Each row was made from one walk, in order. Every step used is in the known rows, and no mark comes twice. Write each row's walk.
Known rows:
X > D > Y > E > K: [  2.8  53.7  53.7   0.4  -5.0  47.5   7.1  13.2  12.5  13.2  -8.7  22.0
 -24.3  11.7  12.5  48.6  30.2  10.0  16.3 -40.5 -28.5 -30.5  21.1  -6.0
  12.3  21.3 -52.0 -14.2   4.9   8.6]
E > X > D > K: [ -3.4  19.1  37.6 -13.0 -28.6  32.5 -16.5  11.9 -13.1   8.2  19.3   1.0
  -5.5  -0.7 -13.4  32.8  26.9 -15.0   0.6 -43.2   7.8 -59.0  -8.2  -9.0
   0.5  15.2 -17.8  -9.7  -2.2  32.3]
E > X > D: [-12.8  10.4  22.2 -17.6 -24.9  24.8  -0.4 -10.7 -12.8  11.5  30.2  -0.9
 -14.8   3.4 -24.7  43.6   9.9  -7.7   1.3 -39.7   6.1 -28.6  10.6  -8.9
   4.8  13.4 -17.7  -2.1   5.9  20.5]
U > E > X: [ -4.5   8.0  11.3  -6.3 -34.3  18.7  -8.9  -0.7 -38.5   9.2  24.2 -10.7
   4.0 -11.4 -10.6   9.0  -3.7  -5.0 -12.2 -49.0  -8.0 -40.8 -12.0  19.9
   0.3  -1.4  14.7 -18.9  -7.7  10.1]
X > D > Y > E > U: [ -6.8  39.9  56.1  -9.4  -5.7  54.4   7.5   9.2  23.5   9.3   2.3  -3.3
  -8.7   0.5 -16.5  37.5  36.9  19.1  11.7 -46.3 -28.6 -10.7  11.3 -10.3
  37.4  27.8 -44.4 -21.4   3.9  24.6]
D > R: [ 16.0  16.6  27.5 -18.5   0.6   2.5  -7.9   3.2  12.1   3.1  -8.2   7.7
   9.8  16.3  10.8   0.9  24.9   4.0  10.9 -35.4  -0.7 -19.5  -3.5   4.7
   4.3 -32.9 -11.2  -1.1  -3.1  16.4]
U > R > D: [  5.5  21.1  19.0 -15.7 -21.2   8.4   3.0  12.2  -2.5  -5.8  -0.3  -9.1
   3.5  -1.7 -33.6   0.8 -15.0  -0.7  -2.3 -18.1  -0.1 -27.2 -11.1   3.8
  -6.6 -12.9 -15.9  -4.8  16.4  -6.7]
X > D > U > E: [ -5.6  17.0  42.0   6.5 -25.5  37.6 -15.7   6.2 -23.8  -8.1  -1.5  -2.8
  -3.7 -13.6  -1.1  15.5  11.9  14.1 -13.0 -39.0 -11.8 -54.1 -21.2 -10.9
  32.0   0.3 -50.2 -12.0 -19.9  18.7]
X > D > U: [ -7.1  20.4  40.7  -8.1  -7.5  32.1 -11.7   1.4   1.7  -4.3  -8.9   3.0
 -11.1  -2.1  -5.5  20.6  16.0   2.5  -2.2 -31.3  -9.9 -36.4  -6.5 -23.4
  20.9   6.1 -47.5   0.1  -6.5  25.6]
R > D > U: [ -3.8  33.1  32.3 -24.3  -2.3  25.9 -20.9  19.4  -8.7 -11.3 -13.0  -0.7
  -1.2   6.7 -12.0 -19.3   0.9   0.4  -9.1 -29.2 -31.7 -40.3 -11.8  -9.0
  -5.8   6.8 -30.4  -5.1  15.5  26.9]
U > D > X: [  6.2  -1.6  17.1   4.3 -17.2  43.4  -9.5   8.2  -8.4   7.0   5.4  12.2
  27.6 -15.2  -6.6  -6.0   2.0 -14.4 -26.9 -35.6  19.4 -18.9 -19.2   0.4
  -4.8 -39.6 -29.0 -21.9   3.0   3.3]
R > D > X: [  8.3  27.4  17.2 -14.8 -15.8  22.6  -6.4  24.0  -8.2  -1.6   0.1  15.4
  16.7  14.2   1.7 -11.9  -2.0  -9.0 -12.4 -22.2  12.6 -34.6  -4.8   0.8
 -29.7 -16.9 -28.0 -11.7  30.1  10.7]
Y > E: [  3.0  36.1  38.7  -2.7  -7.6   5.9  12.2 -27.2   3.7  -7.8  -9.2  11.7
  -3.1   1.1   2.2  22.1  11.1   1.3   4.5 -34.0  -9.6  -3.1   9.0  21.4
   4.9  -6.7 -10.3 -15.0  21.5   0.2]
E > Y > D: [ -8.2  12.3  40.7  -8.2  -5.1  34.3   9.3  -1.6  17.3   1.5  -9.8  -4.1
  -1.3  12.0 -13.1   5.5   1.5  -7.8   9.2 -46.0 -29.5   7.3 -10.4  28.2
   8.5  -5.7 -13.4   8.3  23.7  27.7]
R > D > Y > E > U: [ -4.3  52.9  44.6 -25.4  -2.0  48.7   0.4  25.7  12.5  -0.2  -1.4  -7.0
   0.8  11.2 -20.5  -2.1  24.5  15.9   7.9 -45.3 -50.8 -15.3   7.0   3.7
   9.1  27.7 -26.4 -26.7  26.3  25.9]
R > D > Y > E > N: [  7.5  30.3  50.1 -19.7   3.0  43.2 -15.9   1.9  18.6  -3.5  -1.0   2.8
 -15.3   6.2   3.0   4.2  31.9  11.1  10.3 -32.8 -46.4 -24.3  13.0  20.0
  -9.9  16.8 -35.9 -25.5  24.9  38.3]
R > D > Y > E: [ -1.1  47.3  51.0 -20.2  -7.8  35.3   5.0   3.8  -8.4  -8.9   0.3  14.5
  -5.2  16.4   3.9   0.6  23.5  13.3   4.6 -30.2 -34.7 -27.9   8.0   9.1
  -3.0  24.4 -35.7 -19.2  31.7  24.7]
Y > E > U: [ -0.9  42.2  33.3  -8.7  -1.5  19.9   6.7  -4.6  24.0   1.7 -10.5  -9.7
   1.4  -5.4 -23.0  18.6  11.3   3.9   7.3 -48.5 -25.3  11.7   9.8  16.0
  17.3  -3.9  -2.8 -23.4  17.8   2.5]
U > R > D > Y: [  5.7  24.4  32.4 -18.9 -15.1  33.3  -3.3  30.8  -4.5   0.2  -1.0  -4.6
   3.9  -0.2 -14.6  -7.5   2.1   4.6   3.8 -15.1 -15.1 -42.5 -16.7  -7.4
  -2.4   9.2 -22.5  -5.4   4.0   8.0]
R > D > U > E: [ -2.0  29.2  31.6  -9.9 -21.8  32.7 -24.3  24.0 -35.1 -14.5  -5.9  -7.5
   6.2  -4.0  -8.1 -25.3  -3.3  13.1 -20.4 -40.3 -32.9 -56.0 -25.8   3.8
   4.9   0.3 -33.4 -17.7   2.1  21.1]
X > D > U > E > Y: [ -3.3  21.8  48.1   9.6 -20.1  53.8 -14.4  24.2 -17.0   4.2  -2.4 -10.9
   5.1 -15.1  -6.5   9.0   8.2  10.6 -11.3 -56.3 -34.0 -51.2 -32.7   1.8
  29.1   7.2 -34.4 -13.0 -19.6  26.8]
N > D > U: [ -0.6  32.6  21.3 -31.6 -19.7  33.9 -24.2  11.8  -3.4 -20.0 -26.8   8.8
  -2.5   6.2  -6.0  -8.6   2.0  -2.3  -5.0 -42.3 -18.9 -30.7 -17.1 -10.6
   9.7  -8.1 -17.5 -19.1   1.0  24.3]
N > D: [ -1.0  27.2  11.7 -30.4 -26.8  19.8  -4.1  -9.0   1.2 -17.9  -7.4  13.7
   3.5  12.4 -11.0   7.0  -6.2   1.3  -1.4 -36.8   8.0 -11.8  -4.4   0.9
   1.9 -12.8  -9.7  -6.2  16.1   9.4]

Write each row's walk:
[  7.1  47.3  14.3 -13.4 -30.7  44.5 -34.6  42.7 -17.9  -8.0 -33.7   4.8
  -3.3  -1.8   4.4  -4.8  -6.9   4.9 -14.0 -60.9 -36.8 -56.6 -23.0  -0.2
   8.4 -16.8 -20.4 -32.9 -16.9   4.4]  N > D > U > E > K
[  9.8  14.4  29.3  -3.7  -8.6  18.0 -15.3  17.9   6.1  -0.1 -29.1 -12.5
   1.4 -20.4  -9.7  -4.1  -1.7 -10.7  -1.4 -23.0 -17.2 -37.4 -26.9  -5.9
  14.3 -14.7  -3.5 -15.9 -21.4   0.0]  D > U > R
[  8.9  29.6  26.5 -23.0 -19.9  26.8 -14.9 -23.9  25.1 -18.2 -15.3   6.8
 -14.9   2.3  -8.8  23.7  13.4   3.3   7.2 -48.9 -16.4   0.8  13.4  30.0
   1.4 -19.9 -17.5 -36.7  23.6  20.2]  Y > E > N > D
[ -2.4  35.0  61.9  -4.9 -11.5  42.6  12.4 -13.6   1.5  -1.8   5.4  17.9
 -16.2   6.4   9.0  40.6  36.4  14.1  11.2 -31.3 -11.0 -24.8  12.5  -5.6
  26.4  24.4 -51.1 -12.4  10.9  23.0]  X > D > Y > E
[ 26.0  26.9  31.3 -31.5 -15.2  23.4 -24.1  -7.7  33.1 -13.2 -20.8   7.8
 -11.0  18.1   4.3  15.6  43.5  12.1  18.5 -57.5 -19.7 -11.5  12.1  28.7
   5.2 -45.7 -24.4 -46.1  11.4  34.6]  Y > E > N > D > R
[ 11.4  11.5  25.0 -19.2 -29.1  60.1 -33.1  13.3  -1.8 -10.2  -0.1   0.1
  -1.1  -8.4   9.8  -2.1  13.6  15.3  -2.3 -47.1 -22.7 -41.1 -20.1  14.3
   8.6  -4.2 -21.8 -27.2 -14.4  33.0]  U > E > N > D > Y
[-13.4  12.3  32.3 -19.0 -19.8  38.0 -18.6   9.7 -14.1   9.4  10.2  -6.0
 -18.3  -0.9 -18.5  27.3  19.0  -9.6  -3.5 -44.1 -19.1 -49.3  -1.2 -19.9
  13.3  16.8 -23.6 -15.6 -10.4  37.1]  E > X > D > U
[  4.0  32.5  29.1 -13.9 -33.1  56.3 -26.2  34.2 -18.4 -11.4 -21.1  -7.7
  14.2  -8.3  -6.0 -20.8  -2.4   6.1 -16.5 -66.6 -44.0 -49.6 -41.5  13.5
  17.3  -8.7  -5.4 -31.1 -10.0  24.7]  N > D > U > E > Y
[ -2.3  14.9  32.8   0.3  -7.5  54.8 -24.9  27.6  16.8   5.1  -0.8 -17.5
  29.2 -26.9 -40.2  -8.7  15.4  -7.5 -18.1 -54.1 -13.4 -16.2 -33.9  -4.6
  17.0 -16.7 -16.9 -17.9  -9.5  14.7]  E > U > D > K
[ -3.4  27.8  36.1   4.8 -15.9  44.2 -20.0  31.8  -7.0   0.4 -35.3  -4.9
 -14.5  -0.8   8.3  -1.3   2.9  -1.0  -4.4 -54.8 -48.4 -40.2 -17.4  14.0
  17.8 -14.0 -38.1 -19.5 -10.9  16.7]  Y > D > U > E > K
[  3.2   7.2  29.7  -6.2 -17.2  31.3   3.4   5.8   5.5  -2.8 -15.1  14.1
   4.1  15.0  11.9   2.9  12.0 -15.9  -1.1 -28.1  12.9 -10.3  -4.0  12.9
  -4.6 -29.4 -31.3 -10.7  21.8  21.5]  Y > D > X
[  4.8  37.7  39.5 -17.2 -12.2  20.9 -18.5  23.1  -5.4 -14.6  -5.9   8.3
  12.2   8.7  -7.4 -13.8   9.7  -4.2  -5.2 -27.4  -2.9 -49.1 -18.9   1.0
 -18.4   3.8 -24.7   0.3  23.0  21.5]  R > D > K
[ -1.2   4.8  39.8  -6.6 -16.7  30.2  -6.7  11.9   9.8  -8.8 -36.0 -15.4
 -11.9  -7.5 -16.0   0.2   7.1 -10.7   6.0 -29.1 -25.9 -24.9 -23.2   2.9
  26.4 -19.7 -24.8 -17.3  -7.3  18.3]  Y > D > U > R
[ -4.2  40.6  30.4 -39.8 -36.6  50.0  -5.1   4.3 -16.5  -3.8   4.0  12.2
 -14.6  15.5  -4.4  17.0  29.6  -2.5   6.1 -57.6 -31.9 -34.9   7.8   9.8
   5.8  21.6   1.2 -47.5  16.0  34.1]  N > D > Y > E > X
[ -8.4  21.9  31.2  -1.5  -7.1  44.7   2.6  -8.8  15.8   4.4   3.3 -14.7
  11.5 -22.1 -47.1  14.3  11.8   6.3 -13.5 -60.3 -27.5  20.4  -2.2  13.8
  30.0 -18.2 -21.6 -36.4  12.0   1.5]  Y > E > U > D
[ 10.1   9.0  10.7 -14.3 -34.4  34.5 -27.7  -5.3  -2.7 -15.9  -0.1  -5.2
  -1.6  -9.8  -6.3   6.6  -3.7  10.6  -8.3 -49.8  -4.9 -23.1 -13.2  24.8
   6.6 -27.9 -16.0 -25.3  -3.4  17.9]  U > E > N > D
[ 19.3  24.3  31.4 -17.6 -25.7  38.3 -30.6   6.7  24.7 -17.0 -40.1 -13.2
 -17.8 -18.6 -16.6  12.3  17.5  -3.9   4.5 -46.6 -39.0 -26.9 -11.4  19.3
  16.0 -29.8 -14.7 -60.9  -6.9  18.0]  Y > E > N > D > U > R
[  4.4  23.3  39.4   6.2  -8.9  42.6 -21.3  29.1 -16.0   5.0 -14.8 -12.6
  15.7 -19.0   3.9 -19.7   0.5   1.2 -11.8 -55.4 -47.2 -46.5 -40.2  18.6
  14.5  -1.3  -1.7 -15.9 -18.5  20.1]  D > U > E > Y
[  9.3  38.1  31.5 -24.2 -31.6  27.7 -20.7  14.2  -0.5 -21.7 -18.3  16.0
  10.4   7.3  -3.0  -2.0   8.6  -6.2  -2.0 -41.1   7.2 -41.6 -23.5  -0.7
  -2.9  -9.7 -10.7 -13.2   9.5  19.8]  N > D > K
[-10.6  12.7  44.2 -14.5  -4.3  33.5 -10.8   0.9   7.0 -11.7 -29.0  -1.6
 -13.4   6.7  -1.7  -4.6  13.5  -7.8   3.8 -35.6 -31.9 -16.5 -12.5   2.7
  18.5  -5.8 -33.5  -4.6   6.7  36.0]  Y > D > U
[-11.6   7.4  21.9  -4.5 -44.9  30.5  -2.9  -5.8 -38.3   8.0  38.9  -7.8
  -7.2  -7.3 -20.8  37.9   8.7   4.9  -9.9 -48.7   7.1 -47.1  -3.6   3.8
  16.2   6.3 -20.6 -15.3  -7.7  17.2]  U > E > X > D
[ 25.3   7.0  14.5 -24.2 -30.1  31.2 -38.5  10.5   6.7 -10.6  -5.7  -4.0
   5.6   5.5   5.5  -2.4  24.5  18.1   2.5 -58.3 -10.3 -36.4 -15.4  24.0
  10.4 -52.0 -21.7 -33.3 -16.2  32.6]  U > E > N > D > R
[ 14.8  58.1  40.1  -9.9 -14.6  37.0   0.8  42.3   7.7   9.8 -20.3   3.0
 -11.5   4.5  -5.3  13.8  11.2   4.3  11.4 -32.1 -45.0 -42.5   5.0   9.2
  -7.4   8.5 -27.2 -32.4  12.4  -8.1]  U > R > D > Y > E > K
[ 18.7  18.7  14.8  -9.4 -27.9  20.2  -2.5  35.0  -5.8   3.6  -6.7   0.9
  18.4  -2.1 -11.3  -8.7  -8.4 -11.8  -9.5 -16.1  18.9 -43.2 -15.2   1.8
 -21.8 -30.2 -20.1 -22.6  16.2  -7.2]  U > R > D > X
[  0.9  22.6  58.6  -3.0  -9.4  44.0  -8.6  22.0  18.6  -3.5 -20.3  -1.6
   6.5   7.9  -1.0  -5.0  19.1 -15.3   9.4 -49.6 -25.4 -21.2 -29.2  26.5
   3.1  -2.2 -13.4   0.1  16.1  38.4]  E > Y > D > K
[ 17.1  40.6  24.4  -8.2 -26.2  31.9   3.2  42.2  14.4   7.5 -14.8 -16.0
  16.3  -5.4 -31.6   0.9   9.4  -3.6  -4.5 -38.1 -12.8 -21.0  -3.5  13.5
  -3.5 -27.1 -16.9 -55.1  24.4  -9.1]  Y > E > U > R > D > X
[-14.4   1.4  32.0 -11.3 -34.4  45.9 -19.7  12.8 -33.6  -0.3  -2.1 -19.3
 -13.8  -4.3 -10.3  -4.6  14.9  -8.4 -11.1 -58.0 -42.4 -48.3 -20.9  18.5
  22.1   0.9 -14.6 -33.9  -9.7  42.4]  Y > D > U > E > X
[  9.1  13.5  37.3 -15.5  -9.6  14.0  -2.7  -0.7  10.0   2.5   5.8  10.7
  -0.7  19.0   2.7  30.2  34.1  13.2  13.0 -35.2  12.7 -26.4   5.4 -13.3
  18.8 -23.3 -46.0   4.5  -3.9  21.9]  X > D > R
[  2.4  17.0  31.9   2.1 -15.4  27.0 -22.9   9.9 -25.4  -6.7 -13.8  -6.1
   7.9 -17.3   9.3 -11.7  -0.8   4.6 -15.0 -39.8 -25.3 -48.6 -29.6   5.8
  16.6  -8.0 -14.5 -17.0 -20.3  12.6]  D > U > E
[  4.9  37.5  51.6  -8.0  -0.9  30.1   7.1  -8.3   1.4  -2.2  -8.6  15.9
  -5.9   3.9  18.8  12.6  26.9   6.0  10.4 -32.9 -26.3 -18.3   4.3  12.2
  10.2  16.9 -15.3 -17.3   9.9  17.4]  D > Y > E
[  2.7   1.2  40.7   7.7 -14.3  45.7 -36.1   5.2   0.9  -0.5  -2.5 -14.5
 -13.2 -24.7  -1.8  20.2  16.9  10.7  -8.9 -41.5 -22.7 -48.6 -16.6  -0.3
  24.1  -8.0 -52.1 -18.3 -25.6  34.5]  X > D > U > E > N
